Each row was made from one small tree. The marks that hang from a mark follow it in brackets, in the order of their numbers. Every link used is in the known rows. Write each row's tree.
Known rows
K_105[K_23[K_680] K_245[K_522 K_846]]: [ 38.5 -12.4   2.7  -0.8  -7.8  13.2 -15.4 -12.7 -21.3  56.2 -18.6  15.8
 -13.5  -5.8  -1.9  11.9 -11.9 -25.1  -0.3 -28.3 -10.7  11.0 -15.6  16.9]
K_245[K_522]: [ 17.8   1.0 -12.3  -0.6  -5.3  -4.5 -31.3  -6.7  -4.2  32.1  -9.7  14.4
 -15.1   6.5 -25.1  -0.1  16.1 -16.0   4.7  -3.8  -9.0  -1.8  -9.7  -5.9]
K_522[K_23]: [  6.6  -2.4 -10.3   0.0  -8.1  11.4 -22.4  -7.8   4.6  14.9 -15.0  18.5
 -18.3  -0.9 -21.8  -4.8   5.9  -2.4  -2.3 -21.2  -5.5  16.0   6.9   6.5]
K_522[K_23 K_105 K_846]: [-21.9  -5.2 -22.2  19.7   5.4  10.2 -26.0  -0.7  -4.5  28.1 -11.9  -1.0
 -17.9  -2.9 -13.9 -10.8  17.4  -8.9  -6.6   4.3   4.6  18.3  -0.9  -9.3]
K_105[K_245[K_522]]: [ 19.7 -14.8 -10.8 -10.2  -7.9   1.9 -25.6  -9.0 -20.5  48.1 -23.0  10.2
 -12.2   7.4  -9.4   7.2   0.2 -22.5  -2.5  -1.2  -9.9   2.0 -15.8  -7.9]
K_224[K_245[K_522] K_846]: [ 29.1   6.3 -25.9  12.5 -21.3  35.5 -47.6 -18.3  -7.0  26.8  -9.4   7.8
 -13.7  -9.8   4.1  22.3 -12.7  -0.8  -5.1 -19.0  -8.3 -15.5 -12.7   9.7]
K_546[K_522[K_105[K_23[K_680]] K_846]]: [  7.3  -6.0   7.7  28.0 -12.9  23.1   0.9  -7.5  -5.6  52.4 -24.7   6.1
  -5.3 -10.0  -9.0 -10.0   9.1  -2.7  11.6 -11.0  -4.0   9.0 -10.6   2.1]
K_245[K_680 K_846]: [ -3.9   5.1  -2.0 -18.7 -21.8  -3.3 -43.8 -28.1   7.2  19.3 -16.3  13.8
 -24.4  -6.8 -10.9  20.8   0.3  -3.2  15.3 -27.0   4.6  23.6 -29.2  11.3]
K_522[K_105[K_245[K_680]] K_846]: [-22.0 -14.2  -8.4 -16.2  -8.6  10.9 -36.8 -22.1 -21.4  48.6 -31.0   1.9
 -14.3  -3.6   8.0   8.0   3.6 -10.1  -3.6  17.3  13.6  12.4 -31.2 -17.0]
K_546[K_522[K_23[K_680] K_105]]: [ -0.2 -15.2 -10.6  25.8   3.4  12.5  -5.4  -1.3  -3.2  33.3 -35.9  26.5
  -3.9   3.5 -17.4 -20.0   3.5  -0.5   4.0 -32.7 -13.6  32.5   7.0  20.6]
K_680[K_23]: [  9.6   6.4   9.8   3.3 -16.8  30.4 -32.1 -16.2  -3.2  34.6 -10.4   9.6
  -8.0  13.0 -23.2  -3.8   1.2   7.9  18.9 -11.0 -13.7  15.8 -15.0  -5.3]
K_224[K_105[K_23] K_245[K_522] K_846]: [ 50.9   9.5  -4.2   4.1 -21.9  38.0 -42.5 -10.0  -8.4  29.3   0.0   3.9
  -3.4 -21.8  13.0  -1.3  -6.9 -14.8   4.5 -28.5  -8.2 -31.0   1.3   0.5]
K_245[K_522[K_23 K_105 K_846] K_680]: [-16.6  -6.8 -40.6   4.1   3.3  -9.2 -51.0  -5.3 -13.3  24.1 -20.9  15.9
 -12.6   4.7 -11.2  -6.9  23.8 -11.5 -10.4  19.0  13.7  19.7  -5.1 -13.8]
K_105[K_23]: [ 24.1   2.3  10.1 -10.1 -17.0  17.8 -19.0 -12.7   6.3  27.0  -4.4  13.7
 -23.2  -7.7 -14.4  -1.9   8.8   1.3   8.0 -19.6  -4.2 -12.1   3.2   5.5]
K_105[K_23 K_245[K_522 K_680 K_846]]: [ 27.5 -12.5 -10.0 -27.3 -22.3  -4.9 -43.2 -21.8 -17.0  37.5 -22.7  15.0
 -20.5  -5.7   9.9  23.0  -7.2 -16.2   8.6 -16.7   3.5  11.3 -20.6   7.9]
K_546[K_522[K_105]]: [ -8.0 -11.9  -6.7  14.2  -7.3  -0.4 -16.9  -5.1   0.2  37.7 -26.4   5.0
 -13.9   4.1 -11.9  -7.9  12.1  -4.1  22.3 -17.5 -13.1  14.3 -11.0   3.4]
K_245[K_680[K_23] K_846]: [ -0.6   9.3   4.9  -9.6 -26.9  16.2 -53.1 -29.5  -0.2  26.4 -17.0  10.8
 -11.5   6.6 -11.6  15.6  -5.1   9.1  28.1 -22.8  -1.3  37.8 -32.6   5.5]
K_522[K_105 K_846]: [-22.1   0.8  -8.7  13.3   1.0  10.1 -25.9  -7.8  -5.3  40.9  -7.0  -9.5
 -17.8  -3.1 -14.0  -4.3  19.7 -13.2   2.7  10.1   3.1   4.3 -19.6 -15.1]
K_245[K_680]: [  2.7   3.9   2.0 -26.2 -17.3   5.2 -38.1 -26.6   3.9  19.4 -21.2  25.0
 -17.9  -0.3 -15.5   6.7   7.3   4.5   4.6 -11.7   4.8   6.3 -16.6   0.8]
K_105[K_245[K_680 K_846]]: [ -0.7 -10.8   0.5 -28.0 -22.9   3.0 -37.4 -28.9  -9.9  36.2 -30.0   9.2
 -21.0  -6.3   4.7  28.0 -14.7  -9.5   9.9 -23.1   4.4  26.6 -35.9   8.7]
K_224[K_105[K_245] K_846]: [ 19.4  -0.3   6.3 -10.1 -16.6  28.1 -25.1 -12.7 -22.7  47.6 -19.0  -6.5
   1.2  -6.8   9.2  -5.4 -17.2 -22.7   9.8 -28.4 -13.4  -0.7 -19.4 -12.4]
K_105[K_23[K_680] K_245[K_522]]: [ 46.5 -12.9   5.5  -9.0  -5.1  22.0 -10.5 -12.1 -23.8  56.5 -21.7  28.8
  -7.8  -0.8  -7.1  -0.7  -5.8 -17.3  -9.7 -13.2 -10.7  -7.1  -3.9   7.4]

Which tree is each row?
[  4.8 -16.5 -31.4 -13.2 -17.9   1.7 -37.3 -13.0 -23.7  34.4 -36.4  16.0
  -6.4   0.8  -3.2  12.2  -0.4 -15.6 -13.9  15.9  12.0  25.9 -16.4 -19.1]
K_105[K_245[K_522[K_23 K_846] K_680]]
[ -1.8   0.1 -17.0  -5.0   2.0   5.6 -64.5 -15.1 -17.6  36.4 -18.1  21.6
  -4.4  23.4 -14.4 -11.3  15.9   3.4  13.9   9.8  -4.1  15.4 -14.3  -9.9]
K_245[K_522[K_105] K_680[K_23]]
[ 18.0  -9.8  10.2  15.2  -6.1  19.6  -2.7  -8.0  -2.1  45.6 -26.3  20.9
  -9.2  -2.9  -9.9 -16.3   6.6   2.6  13.7 -30.3 -14.7   4.3   1.9  19.6]
K_546[K_522[K_105[K_23[K_680]]]]
[ 13.9   8.6  -4.4 -12.9 -22.7  13.9 -48.5 -19.0  -7.0  28.7 -17.0   9.0
   2.7 -19.2  -1.0   7.4  11.4 -24.8  -2.7  10.1  14.8  -4.1 -29.1 -27.7]
K_224[K_105 K_245[K_522[K_846] K_680]]
[  4.3   2.0   8.8  15.2   2.4  30.1 -12.6 -11.8  -7.3  49.0  -6.3   8.9
 -13.8 -10.9 -11.5 -12.9  14.8  -5.8  -6.0  -1.1   1.6  -4.4  -5.8   0.4]
K_522[K_105[K_23[K_680]] K_846]
[ 18.9  -9.8  -7.1 -22.6 -20.1  16.1 -49.4 -23.0 -29.2  47.3 -33.9  21.4
   2.5  20.3  -4.2   7.8  -7.2  -0.6   9.9   5.8  -5.1  21.3 -26.0 -13.0]
K_105[K_245[K_522 K_680[K_23]]]
[ 35.7 -11.1  21.1 -13.7 -11.7  37.9  -1.4 -20.0 -14.9  51.8 -23.6  24.8
 -11.0  -7.9  -2.8  -0.2 -12.5  -5.7  -6.8 -24.5  -8.3  -5.5  -4.4  14.2]
K_105[K_23[K_680] K_245]
[  2.2  -6.5   5.7 -18.6 -28.5  22.7 -48.0 -32.0 -17.2  43.3 -31.7   7.5
  -7.3   6.7   3.3  23.8 -21.4   3.1  22.6 -19.7  -3.4  40.3 -39.8   2.4]
K_105[K_245[K_680[K_23] K_846]]
[  6.2  -9.2 -17.1 -18.6 -21.5  -0.5 -36.4 -20.7 -24.6  46.6 -32.2   8.1
  -8.5   0.0  -2.9  19.2   2.1 -18.8  -5.7  23.1  11.3  11.5 -35.0 -25.8]
K_105[K_245[K_522[K_846] K_680]]
[  7.1   8.9 -11.1  -0.8 -24.8  12.9 -51.3 -19.9 -15.8  38.6 -18.3  11.4
   0.9  12.4 -19.7   7.0  10.7   0.6  12.9  23.5   5.7  21.5 -32.1 -28.4]
K_245[K_522[K_846] K_680[K_23]]
[ 23.8 -11.1   2.6 -15.3  -1.9  -3.0 -23.0  -1.2 -24.2  50.7 -20.6   5.1
   3.1   1.4  -7.1 -13.7   6.3 -42.0   6.0  -6.9 -10.5  -0.2 -16.1 -23.6]
K_224[K_105[K_245[K_522]]]
[ -4.2  -6.2 -28.9  28.6  19.0   8.4 -23.5   3.2 -17.0  42.4 -15.7  16.6
  -5.5   3.9 -22.8 -16.8  18.6 -21.9 -18.5   7.4  -1.4  20.5  -0.6  -4.6]
K_245[K_522[K_23[K_680] K_105 K_846]]
[ -8.6 -21.5 -11.5  10.7  14.0  19.6 -19.7  -8.6 -18.8  46.3 -27.8  13.9
 -13.5  -3.0   1.7  -0.7 -13.5 -19.1  -9.3 -35.4  -9.3  39.5  -7.7  26.1]
K_522[K_23[K_680] K_105[K_245[K_846]]]
[ -8.5  -1.3 -27.4   0.1  -8.2  13.8 -58.2 -20.7  -9.3  30.4 -17.0  10.1
 -14.2  -9.8   4.4  15.5  14.2  -6.4 -11.8  21.6  16.6  -4.9 -24.6 -11.1]
K_224[K_245[K_522[K_105 K_846] K_680]]
[-16.0 -12.9  -3.6 -12.4  -9.8  18.9 -56.5 -25.4 -23.4  48.3 -28.5   3.1
  -9.9  10.4  11.6  11.4 -12.8   1.1  21.5 -13.6  -3.3  39.5 -36.1   3.9]
K_522[K_105[K_245[K_680[K_23] K_846]]]
[ 10.2  -7.4   9.3 -27.1 -25.6  31.9 -41.9 -30.9 -20.0  42.8 -35.0  20.0
  -1.1  12.4  -1.2   9.4 -16.0  11.0  13.4  -3.0  -3.6  24.0 -26.3  -7.1]
K_105[K_245[K_680[K_23]]]
[ 16.8 -10.8   7.0 -31.8 -28.7  11.3 -34.4 -29.1  -8.7  33.7 -24.2  11.3
 -23.6 -13.8  13.9  24.8 -14.0  -4.2  10.5 -28.6   5.2  13.3 -21.1  13.5]
K_105[K_23 K_245[K_680 K_846]]
[-15.1 -17.3  -8.2  -0.5   2.9   5.6 -30.4 -11.3 -16.0  50.1 -17.8  -8.5
 -25.7  -2.6   5.8  10.7  -4.4 -21.5   9.7 -20.7  -8.1  20.6 -26.3   9.6]
K_522[K_105[K_245[K_846]]]
[  2.7   3.8  -2.5 -15.4 -29.1  21.7 -51.8 -35.8  11.3  14.0 -17.4  15.8
 -25.1 -20.5   5.0  36.9  -9.9   4.0   4.9 -30.7  10.0  14.3 -29.6  21.1]
K_224[K_245[K_680 K_846]]
[ -1.5 -16.8  -3.0 -25.0  -9.1   8.0 -42.9 -23.1 -13.6  40.1 -22.0   6.9
 -27.6  -9.1  19.7  13.5  -5.6  -6.2  10.4 -21.8   5.0  11.8 -17.1  15.9]
K_522[K_105[K_23 K_245[K_680 K_846]]]
[  5.6  -3.2 -32.1  -8.0 -12.1 -18.4 -52.0 -12.1  -2.3  10.9 -20.8  23.2
 -18.8   0.7 -14.8  13.4   7.0 -12.7   3.2 -22.1   3.6  35.6  -9.1  11.3]
K_245[K_522[K_23] K_680 K_846]
[ -0.1  -9.0 -15.3  24.4 -31.7   8.2  -3.9  -1.8   3.8  27.2 -30.4   0.2
  -7.4  -6.4 -18.2   4.6   4.7  -4.1  11.6 -11.5  -0.6  32.4  -9.7  -9.7]
K_546[K_522[K_23 K_846]]
[  6.5   2.6 -18.2 -14.4 -15.5 -18.9 -52.4 -20.5  -2.1  23.7 -15.6  16.7
 -20.5   1.0 -14.6  20.1   9.2 -15.7  11.3 -14.8   3.2  21.1 -27.7   6.0]
K_245[K_522 K_680 K_846]
[ 23.3 -11.6  10.0 -39.9 -26.3  18.8 -29.5 -28.5 -10.1  34.7 -28.8  23.3
 -19.2  -8.6   8.8  10.9  -6.8   4.3   1.3 -12.9   4.8  -3.9  -9.0   3.9]
K_105[K_23 K_245[K_680]]
[  9.5   6.5  12.8  -0.6 -17.4  22.7 -33.4 -16.1   8.1  24.6  -4.2  -4.3
 -11.8 -25.2   1.2  11.3  -4.0 -25.0  15.0 -39.1  -2.1   6.7 -23.9   5.2]
K_224[K_105 K_245[K_846]]
[ -8.2   0.7 -20.5   2.2  -1.0  -2.9 -70.9 -17.6 -15.7  36.5 -13.5   9.8
 -10.7  17.9  -9.1   2.3  11.5  -4.0  24.3  -6.1  -4.3  33.5 -27.7   0.5]
K_245[K_522[K_105] K_680[K_23] K_846]
[ 24.2 -11.3 -10.9 -23.7 -27.4   7.6 -34.4 -20.1 -23.4  47.4 -25.8  10.6
 -11.9  -6.3   4.7  16.0   3.8 -13.1  -4.6  17.9  13.1  -3.1 -20.7 -20.6]
K_105[K_23 K_245[K_522[K_846] K_680]]
[ -4.7 -14.2  -2.0 -20.5 -13.1  19.3 -33.3 -21.0 -19.7  48.2 -24.6   3.2
 -18.4  -9.8  14.6   5.1   4.1  -2.9  -2.8  13.1  14.1  -0.3 -17.4 -11.2]
K_522[K_105[K_23 K_245[K_680]] K_846]
[  6.4 -27.8  -2.7   8.6 -18.4   5.3 -14.1  -6.9 -11.9  52.3 -29.9  -9.4
 -20.3  -8.3  15.3  11.1  -9.3 -12.4  28.4 -36.2 -12.5  19.6 -16.7  16.6]
K_546[K_522[K_105[K_23 K_245[K_846]]]]
[ 35.9   5.3  23.5 -12.3 -20.2  38.9 -24.4 -14.0   7.5  23.7  -2.3   9.9
 -10.1 -27.6   3.4  -6.5   3.3 -10.2   5.2 -28.4  -1.5 -24.0   3.7   1.2]
K_224[K_105[K_23] K_245]
[ 20.6 -12.4   7.5 -12.1 -21.2  15.8 -18.2 -16.8  -8.0  42.8 -13.6  -3.5
 -26.0 -13.3   7.0  19.5 -13.9 -13.5  12.6 -32.0  -5.0   7.8 -17.0  13.4]
K_105[K_23 K_245[K_846]]
[ -3.2   0.2  -2.2   9.9  -3.6  16.1 -22.8  -6.9  -3.0  38.7  -1.5  -6.6
 -23.6  -9.9  -5.8  -7.2  20.7  -5.9   4.2   5.9   3.9  -9.9  -5.7 -10.4]
K_522[K_105[K_23] K_846]
[ 14.3   0.7   4.7 -31.5 -23.3  23.9 -40.1 -25.3 -22.6  39.7 -30.3   8.7
   3.5  -8.4  14.3   0.2 -19.3 -14.2   9.7 -25.2  -1.0   4.7 -24.3 -11.2]
K_224[K_105[K_245[K_680]] K_846]
[  5.7  -4.1 -20.4 -10.9  -0.6 -15.4 -57.4 -13.5  -5.6  27.1  -7.4  13.1
 -27.4  -3.1   0.4   4.4  17.7 -11.1  12.3 -13.9   4.4   6.1  -9.7  12.9]
K_245[K_522[K_105[K_23]] K_680 K_846]
[-11.6  -1.9 -25.3  18.1   7.0  -5.7 -34.4  -0.7 -13.5  44.8  -5.4  -5.5
 -15.7   4.2 -17.4  -5.2  28.2 -24.4  -0.5  21.8   2.2   1.3 -18.5 -21.3]
K_245[K_522[K_105 K_846]]
[-16.0 -23.0 -21.9   5.7   7.4   5.6 -30.4  -4.9 -14.3  36.9 -22.6  -1.6
 -22.8  -2.2   7.1   3.9  -7.1 -18.3   1.7 -27.4  -6.4  33.9  -7.8  16.2]
K_522[K_23 K_105[K_245[K_846]]]
